Each row was made from one small tree. Brackets hold a mark, then the marks that hang from it, in the order of their numbers. Every link used is in the known rows. Write each row's tree.
In the rows, zero is written as 128.
Known rows
[K_241 [K_803 K_152 K_956]]: [ 84 144  98 122 179 145  83  72 131 123 133 117 157 138 129 193  95 148
 102 114 145  82 141 115  90 127 140 171]
[K_516 [K_393 K_956]]: [120 144 126 100 202 151 151 144 146 150 113 125 122 139 205 179 109 136
 108 106 100  84 142 132  85 133 122 167]
[K_516 [K_393 [K_956 K_741]] [K_721 [K_152 K_803]]]: [120 142 134 111 164 137 166 121 157 143 129 151 128 146 178 140 156 126
  79 107 105 112 171 198 103 134  79 121]
[K_152 K_393 K_721 K_741 [K_803 K_516]]: [156  97  99  68  52 115 106  89 169 131 120 131  86  67 103  99  92 121
  98 133 132 125 175  62 103 116 157  86]
[K_152 [K_803 K_905 K_956]]: [126 148 113 107 179 124  76  69 144 149 120 117  94 127 132 164 120 154
 119 111 146 111 162 120 100 116 110 152]
[K_516 [K_393 K_956] [K_721 [K_152 K_741]]]: [107 143 130 119 183 157 164 124 144 146 121 148 145 135 189 161 134 120
  91 116 101 105 173 186  97 135  92 180]
[K_803 K_241]: [110 150  99 119 154 155 104 128 146 126 144  91 128 128 139 149 105 148
 122 115 134  95 133 136  83 119 116 133]
[K_956 K_721]: [120 140 121 142 141 104 156 162 127 147 134  99 135 146 145 145 106 135
 113 107 108 104 143 141  79 128 136 169]
[K_393 [K_956 K_721 K_741]]: [117 141 136 113 160 136 150 159 152 130 122 130 127 154 169 140 120 125
 102 111 105 110 126 159  89 137 134 163]
[K_393 [K_956 [K_721 K_152] K_741]]: [116 141 134 113 144 123 146 154 154 128 127 134 124 156 174 141 131 124
  91 112 111 122 126 177  91 141 122 171]
[K_721 [K_152 [K_803 [K_516 K_393] K_800 K_905]]]: [136 129 109 101 102  63  99 115 142 144 122 116  90 118 160 150 154 147
  99 109 128 137 153 120 103 125  94 135]
[K_803 K_241 K_800 K_905]: [105 141  91 118 132 111  54 109 133 156 109  97 115 119 135 159 126 154
 135 121 128  98 135 117  89 109 112 195]
[K_241 [K_803 K_956]]: [ 93 146 115 131 186 134  90  83 133 123 131  99 164 135 138 184  98 146
 106 117 137  96 147 108  86 129 139 156]
[K_803 [K_516 [K_721 [K_152 K_741]]] K_800 [K_956 K_393]]: [109 127 114  87 122 107 106 150 130 119  99 135 183 105 115 142 164 107
 104 127  99 130 166 107  90 111  75 161]
[K_152 K_721 K_741 [K_803 [K_516 [K_393 K_956]]]]: [139 107 112  82  93 114 117 100 170 145 128 131  81  94 168 127  89 121
 110 121 127 112 166  79  99 128 146  89]
[K_956 K_393 K_721 K_741]: [120 128 129 120  84 101 198 198 151 122 169 120  89 162 104 125 148 131
  97 102 105 134 144 170  69 125 122 189]
[K_956 K_393 [K_721 [K_152 K_803]] K_741]: [126 125 128 118  47  72 184 184 160 117 179 125  71 163  98 113 174 133
  80 100 122 153 154 192  76 132 100 164]
[K_803 K_241 K_516]: [113 139  98 103 131 152 101 133 140 132 123  99 150 115 133 128 108 137
 120 116 119 110 133  91  88 111 107  80]
[K_905 [K_106 K_516 [K_956 K_393 K_721]]]: [131 117 139 140 176 137 163 158 132 176 169  99 163 141 124 146 138 155
 120 107 131 111 154 129  76 129 122 180]
[K_393 [K_956 K_721]]: [115 147 132 120 177 136 137 155 137 140 111 118 146 147 167 145 103 130
 110 111 106  90 124 148  89 141 136 165]
[K_803 [K_152 K_393] K_241 K_516 K_800 [K_956 K_721]]: [ 90 122  71  77  90 138  58 122 127 148  77 144 201 108  80 132 139 102
  91 131 114  88 153  92  83 101  89 131]
[K_721 [K_152 [K_393 K_956] K_741 [K_803 K_241]]]: [128 131 106  96  94 133  95 106 166 112 137 127  96 101 122 131 137 132
  86 129 150 135 163 148  98 134 111 144]
[K_905 K_106]: [141 128 117 127 184 109 151 146 144 155 166 102 129 121 153 152 121 154
 128 115 162 112 137 124  93 117 143 191]
[K_106 K_516 [K_956 K_393 [K_721 [K_152 K_803]] K_741]]: [120 122 149 126 121 141 153 150 143 143 161 109 134 163 118 142 162 147
  90  98  87 135 165 152  70 142  87 126]
[K_106 [K_516 K_393 K_721]]: [132 134 133 121 203 179 171 124 127 158 127 123 158 127 177 162 119 136
 120 103  89  93 153 124  84 122 101 122]
[K_721 K_152]: [128 144 111 115 143 101 124 130 142 119 147 105 111 132 170 166 127 148
 100 112 133 128 134 156  96 131 110 179]
[K_241 [K_803 K_905]]: [ 97 142 111 143 167 119  90  72 126 144 128  96 122 135 135 176  94 166
 117 111 136 100 139 104  94 126 151 181]
[K_905 [K_106 [K_516 K_393 [K_721 K_152]] K_956]]: [131 121 138 139 209 149 159 126 135 186 161 112 175 135 161 158 145 153
 111 110 128 110 170 143  88 127 102 164]
[K_241 [K_803 [K_516 K_393] K_905 K_956]]: [ 86 138 111 120 186 135  81  55 123 165  97 120 158 133 144 187 102 145
 106 115 122 104 159  78  91 118 124 166]
[K_241 [K_803 K_516]]: [106 132 113 127 142 115 109 111 130 124 127  93 156 122 136 154  99 148
 110 112 120 107 136  70  92 127 148  99]

Write each row's tree
[118 127  85  92 135 164 123 115 143 118 134 140  98 101 122 171  99 137
 108 124 133 100 149 114  96 116 151 216]  [K_803 [K_152 K_393 K_741]]
[125 124 111 100  87 161 102 117 168 126 121 130 103  91  85 107 118 118
  98 132 137 116 179 116  88 130 138 113]  [K_152 [K_393 [K_956 K_721]] K_741 [K_803 K_241]]
[ 95 118  92 114 112 126  97  83 136 127 135 119 136 116 132 161  80 142
 106 118 135  97 136  76  98 126 164 133]  [K_241 [K_803 [K_152 K_721 K_741] K_516]]
[107 143 102 115 140 164 111 126 134 135 119 108 178 116 117 113 117 131
 116 117 111 107 146 117  95 108  92  66]  [K_803 K_241 [K_516 K_721]]
[137 133 119  93 113  93 125 126 158 124 136 125  95 128 168 141 150 138
  86 108 128 141 147 141 102 133  95 103]  [K_721 [K_152 [K_803 [K_516 [K_393 [K_956 K_741]]]]]]
[124 121 125 118  40  57 167 177 155 127 166 127  65 160  97 116 181 135
  85 102 121 155 154 185  78 128  98 185]  [K_956 K_393 [K_721 [K_152 [K_803 K_800 K_905]]] K_741]
[138 123  96  67  91 120  62 111 153 126  92 116 149  82  75 107 146 123
  96 129 125 112 171  69  93 107  98  47]  [K_152 K_393 [K_803 K_241 K_516 K_800 K_956]]
[ 96 133 116 116 144 136 103  79 137 121 118 126 184 126 112 146 127 129
  83 123 122 127 162 109  97 120 113 113]  [K_241 [K_803 [K_516 [K_721 [K_152 K_393]]] [K_956 K_741]]]
[138 120 115 109 102  88 107 145 158 109 144 104  72  87 145 150 130 133
 129 123 133 130 170  83  90 125 146 135]  [K_152 K_741 [K_803 K_800]]
[137 128 114  93 103 119 110 112 163 111 132 130  89  99 133 139 135 132
  86 126 143 140 162 139 102 136 121 156]  [K_721 [K_152 [K_393 K_956] K_741 K_803]]
[134 114 107  75 119 160 114  98 165 130 110 139 112  88 142 135  70 118
 101 140 124  99 149 110  97 129 169 195]  [K_152 [K_393 K_956] K_721 K_741]
[128 139 124 105 125 110 129 133 157 124 149 119  98 141 109 136 144 134
 101 106 134 123 165 141  83 123 107 119]  [K_152 [K_803 [K_956 K_393 K_721 K_741]]]
[121 129 114 133  99 100 151 149 136 140 135 116 124 128 132 140 121 124
  91 120 117 132 161 152  82 131 128 200]  [K_956 [K_721 [K_152 K_393 K_741]]]
[145 113 112  91  88 140 126 114 155 119 116 133 106  67  82 104 126 120
 102 131 120 140 193  72 103 113 134  86]  [K_152 K_393 K_741 [K_803 [K_516 K_721]]]
[ 76 140 114 144 147 122  88  69 126 149 129 118 136 147 107 182 111 145
 101 117 141 114 163 134  81 129 129 234]  [K_241 [K_803 K_905 [K_956 K_393 [K_721 [K_152 K_741]]]]]
[143 122 127 134 189 134 162 129 135 165 166 117 159 120 151 141 136 148
 124 113 154 115 142 139  95 119 118 166]  [K_905 [K_106 [K_516 [K_721 K_152]]]]
[134 130 138  99 199 180 161 134 142 151 123 129 130 132 202 174 117 134
 117 103  95  98 133 111  80 130 114 136]  [K_106 [K_516 [K_393 [K_956 K_741]]]]
[126 124 103 106  71  86  91 131 157 113 144 110  95  98 143 138 148 131
 103 123 142 147 160 117  95 127 103 119]  [K_721 [K_152 K_741 [K_803 K_241 K_516 K_800]]]
[ 90 143 106  89 125 175 108 113 151 121 131 143 177 137  90 121 161 114
  88 123 124 135 164 163  88 105  47 113]  [K_803 K_241 [K_516 [K_721 K_152]] [K_956 K_393 K_741]]
[112 104  74  80  89  95  63  87 129 165  90 148  96  95 147 164 101 133
 128 126 118 105 134  63 109 104 143 221]  [K_803 [K_152 K_721 K_741] K_516 K_800 K_905]
[ 89 139 110 130 171 105  56  70 124 144 106 104 152 129 135 190 113 151
 116 121 131  98 148  93  89 122 136 198]  [K_241 [K_803 K_800 K_905 K_956]]
[112 129  99 108 103 117  94 156 131 130 105 100 185 101 120 108 140 123
 121 123  98 104 143  93  92 107  92  65]  [K_803 K_241 [K_516 K_721] K_800]
[ 90 136 106  95  95 146 112 135 149 134 130 135 162 149  95 123 154 110
  85 119 123 140 157 152  73 111  62 134]  [K_803 K_241 K_516 [K_956 K_393 [K_721 K_152] K_741]]
[ 90 150 108 119 154 164 102 115 152 139 136 121 157 155 129 152 126 119
 100 122 133 114 157 168  72 114  92 160]  [K_803 K_241 [K_956 K_721 K_741]]
[ 93 134  95  87 138 148 123 132 122 141 111 152 163 143  98 158 123 118
  98 109 115  99 145 117  84 112  97 178]  [K_803 K_152 K_516 [K_956 K_393 K_721]]
[101 133 109 138 143  86  77  93 125 140 119  92 127 125 137 175 110 161
 121 115 127 100 137  89  92 125 152 180]  [K_241 [K_803 K_800 K_905]]
[138 134 119  80 153 158 132 135 156 117 109 133 123 114 131 137 118 134
  94 124 110 110 136 125  97 124 138 159]  [K_152 [K_393 [K_956 K_741]]]
[ 85 130  72  65 106 146  58 134 134 122 105 136 171 115  90 154 145 119
 110 122 125  86 137  98  82 103  78 144]  [K_803 K_152 K_241 K_516 K_800 [K_956 K_393]]
[ 95 136 113 140 157 125  96  70 118 151 110 108 157 127 119 150 103 155
 113 112 119 108 148  90 102 119 136 134]  [K_241 [K_803 [K_516 K_721] K_905]]
[109 144 107 103 194 109  54  88 125 160  85 120 135 123 156 196 128 141
 129 124 120 104 150 108  92 108 109 252]  [K_803 K_800 K_905 K_956]
[ 83 142 118 143 168 125  89  63 130 153 122 117 142 154 126 178 109 146
 103 116 134 114 156 126  86 123 135 200]  [K_241 [K_803 K_905 [K_956 K_721 K_741]]]
[145 109 109  64  93  72  95 104 167 146 114 128 113 112 160 127 127 120
  98 116 119 110 158  86  97 115 111  61]  [K_152 K_721 [K_803 [K_516 K_393] K_800 [K_956 K_741]]]
[117 130 146 133 193 182 139 105 133 163 135 115 167 137 167 169 141 144
  99 106  80 111 192 139  83 139  79 113]  [K_106 [K_516 K_393 [K_721 [K_152 K_741 K_803]]] K_956]
[113 145 133 112 180 147 171 128 151 145 125 151 142 149 189 151 149 124
  82 110  97 109 163 201  99 133  83 159]  [K_516 [K_393 [K_956 K_741]] [K_721 K_152]]
